Each row was made from one path, in order. Every step used is in the known rows, and no mark comes twice. Write each row's path.
Known rows:
tuki -> dakul -> kanipu -> zoma -> timan: [ 12   2   0   9  50  13  14   3   5  19 -23  -4  -9 -11 -30  -7   4   9
  -6  -6  -2  10]
tuki -> dakul -> kanipu -> zoma: [ 12   1   1  13  47  17  13  -3   9  11 -18 -15 -10 -10 -23   0   4   8
 -10  -2   9   9]
zoma -> tuki: [ 11   6  -1  15  40  18  -1   1   5   5 -15   5   2  -4   5 -28   0   0
  -7  26   9  -1]
kanipu -> dakul: [  2   8  -6  39  42   2   8  -9   2   9 -20 -10   3 -10 -14 -20  14  -6
   0  20   4   2]
muga -> zefo -> kanipu -> dakul: [ 11  15 -23  36  39  23  -8   4  -4   6 -33   6 -23 -15  -9   6  29 -21
  12  22  -6 -11]
tuki -> dakul: [  3   5  -1  16  39   8   0   2   8   5 -10 -23  14 -18 -25 -18   5  -4
 -19   7   7  14]
dakul -> kanipu: [ 21   6 -15  19  43  15  13   0  13   6 -27  -1 -20 -17  -8  -8   1  -4
 -15  17  11   4]
dakul -> kanipu -> zoma -> tuki -> befupi -> muga -> zefo: [ 26   2   6  17  34  20  -1  -7  -3  15 -25  -3 -22   6  20   4  23  13
  19  11  18 -12]
befupi -> muga -> zoma -> tuki: [ 23   5  11  23  22  14  -2  -8  10  12 -26 -17  32   1  15 -25  11   2
  27  42  14  -7]
zefo -> muga -> befupi: [  6  14  14   2  23  25 -16  -9   4  -5 -12 -45  20   5 -16 -12  21 -10
  -9   6  15  15]
tuki -> zoma -> reri: [ -2  20   9  13  43  14   9 -15  12  27  -7 -34  41   4  -2 -35   8  -6
 -13  40  17  18]
muga -> zoma: [ 11  13  16  16  35  26   1  -2  17  15 -19  -7  37  -3  -3 -28  -3 -13
   9  37   7   9]
zefo -> muga: [  5  11   6   7  24  17  -5   0   9   9  -8 -31   3   3 -17 -24   4  -6
  -6   8  14  12]
tuki -> befupi -> muga -> zoma: [ 20   5  23  16  19   7  -5 -10  12  19 -15 -35  40  -5   3 -28  15  -6
  16  24  22  11]
zoma -> kanipu: [ 10  15 -11  21  39  30  10  -9  33   9 -26  -4   0 -13  -4 -15  -5  -9
 -13  30  11   5]
muga -> zefo -> kanipu -> zoma: [ 11  16  -3  21  40  45  -8   2   1  10 -27   7 -10   2  -2  -1   9 -14
  15  21  -2  -3]
tuki -> befupi -> muga: [ 16   3  11  21  23  -2  -4 -10   7  13 -12 -36  20 -10  -2 -27  14  -1
   0  12  24  12]
zoma -> reri: [ -4  20   5  33  40   9  -2 -12  14  15  -7 -15  28   4  -7 -34  -3 -10
 -19  33  11  10]
dakul -> kanipu -> zefo -> muga -> befupi: [ 15   9  -8   7  29  14   0  -7   7   7 -18 -27 -18  -5  -7  14  27  -8
 -14 -10   3  11]
befupi -> muga -> zoma -> timan: [ 19  11  11  25  25   8   0  -4   9  24 -32 -15  42  -3  -4 -33   8  -3
  28  35   1   3]
tuki -> befupi: [  7   7  13   9  35  10  -4  -3  10  12  -5 -17  15 -11  -9 -31   4  -8
 -16   9  17  18]
zoma -> tuki -> befupi -> muga -> zefo -> kanipu: [ 27   4  -6  13  23  16 -16   3  -3   8 -22  -9 -13 -11  13  -6  31  -5
  13  18  13 -11]

Write each row's path:
[ 16  -3 -18  11  42   3   7   3   4  13 -15   2 -25 -18  -5   4  18   5
 -18  -4  -1  -1]  zoma -> tuki -> dakul -> kanipu -> zefo
[ 15   7   0  13  43  39   9  -1  10   9 -24  -5  -4  -1 -17 -14  -5  -8
   7  17   4  10]  zefo -> kanipu -> zoma
[ 20  -3 -14   9  42   9   6   6   5   4 -18  -2 -23 -21 -11  -3  13   6
 -18   7   8  -4]  zoma -> tuki -> dakul -> kanipu
[  3   1  17   9  45  24   4  -4   1  11  -8  -8  12   6  -7 -20   0  13
   1   9   8   5]  kanipu -> zoma -> tuki -> dakul
[  2  21  19  27  36  19  -2 -11  20  22 -13 -13  52   8  -1 -34  -2 -15
   4  47   8   8]  muga -> zoma -> reri
[ 18   3  -2   8  44  41   8   1   5   8 -24   7 -11   1  -6 -13  -2  -1
  10  19   4   1]  zefo -> kanipu -> zoma -> tuki
[ 19  12  -5  32  27  30  -8  -6   0  10 -33 -15  -2   3   6   0  18  -5
  30  24   7  -8]  befupi -> muga -> zefo -> kanipu -> zoma
[  0  11  -1  13  25   8  -2  -3   8  20  -2 -24   0   5  -8 -13   9  -8
  -6  -6   1  16]  kanipu -> zefo -> muga
[ 17   5   2  18  48  27  17  -6  11  12 -25  -1 -15   2  -5  -7  -5   7
  -1  14  12   5]  dakul -> kanipu -> zoma
[ 16   0  -8  -3  30  10  -6  -1  -1   3 -11 -27 -18 -10 -11  17  37   3
 -17 -15   2   1]  zoma -> tuki -> dakul -> kanipu -> zefo -> muga -> befupi
[ 17   1 -14  14  43   6  10   3  10   5 -20 -17 -15 -27 -25   0  10  -1
 -23   3   9   8]  tuki -> dakul -> kanipu
[  4  14  10   5  24  11  -3   3  10  35 -11 -12  22   8 -11 -21   9 -11
  13   3 -13  15]  kanipu -> zefo -> muga -> zoma -> timan
[ 33  -3  -1  18  25   6   4  -3  10  12 -30 -21  11 -13   3  -3  23   7
  19  26  13  -9]  befupi -> muga -> zoma -> tuki -> dakul -> kanipu
[ 23  12 -19  34  23  20 -12   0   1   4 -34 -16  -7 -12   3   0  24 -13
  18  27   7 -10]  befupi -> muga -> zefo -> kanipu
[ 10  16  -5   2  44  32  20 -12  29  22 -23 -23  16 -12   2 -17   6  -5
 -10  37  18  13]  tuki -> zoma -> kanipu
[ 23   8  -6  27  28  32 -10  -3  -4   8 -33  -5  -9   6  16   0  22   1
  32  26   7 -16]  befupi -> muga -> zefo -> kanipu -> zoma -> tuki
[  8  12   6  27  49  21  15 -14  14  19 -19  -6  -1  12  -4 -12  -4   4
  -6  22  13   5]  dakul -> kanipu -> zoma -> reri
[  6  20   1 -10  31  32   6 -20  22  23 -16 -48  20   1   3   4  30  -9
  -9  14  11  20]  tuki -> zoma -> kanipu -> zefo -> muga -> befupi
[  0  13  18  16  47  24   8  -4   4  24 -20   7  21  10 -15 -37 -12   4
   9  15  -4  14]  kanipu -> zoma -> timan
[ 20  -1   8  14  25   2  -6  -6   2  10 -12 -20  10  -6  10 -28  17   6
   2  17  22   0]  zoma -> tuki -> befupi -> muga
[ 15   5 -22  30  41  14   9   0   4   5 -31  -6 -18 -21 -24  -6  16 -16
   3  19  -2   1]  zefo -> kanipu -> dakul
[ 19  12  -1  30  21  17   6 -18  31  25 -31 -21  27  -4  15  -6  12  -7
  22  35   7   1]  befupi -> muga -> zoma -> kanipu -> zefo
[ 12   2  10   4  36  12  -4   0   5  10  -6  -3   5  -7   4 -30   8   0
 -12  14  16   6]  zoma -> tuki -> befupi
[  4  12  12   8  22  16  -4  -3  13  27  -5 -23  19  10  -3 -13  10 -12
   9   6  -1  14]  kanipu -> zefo -> muga -> zoma
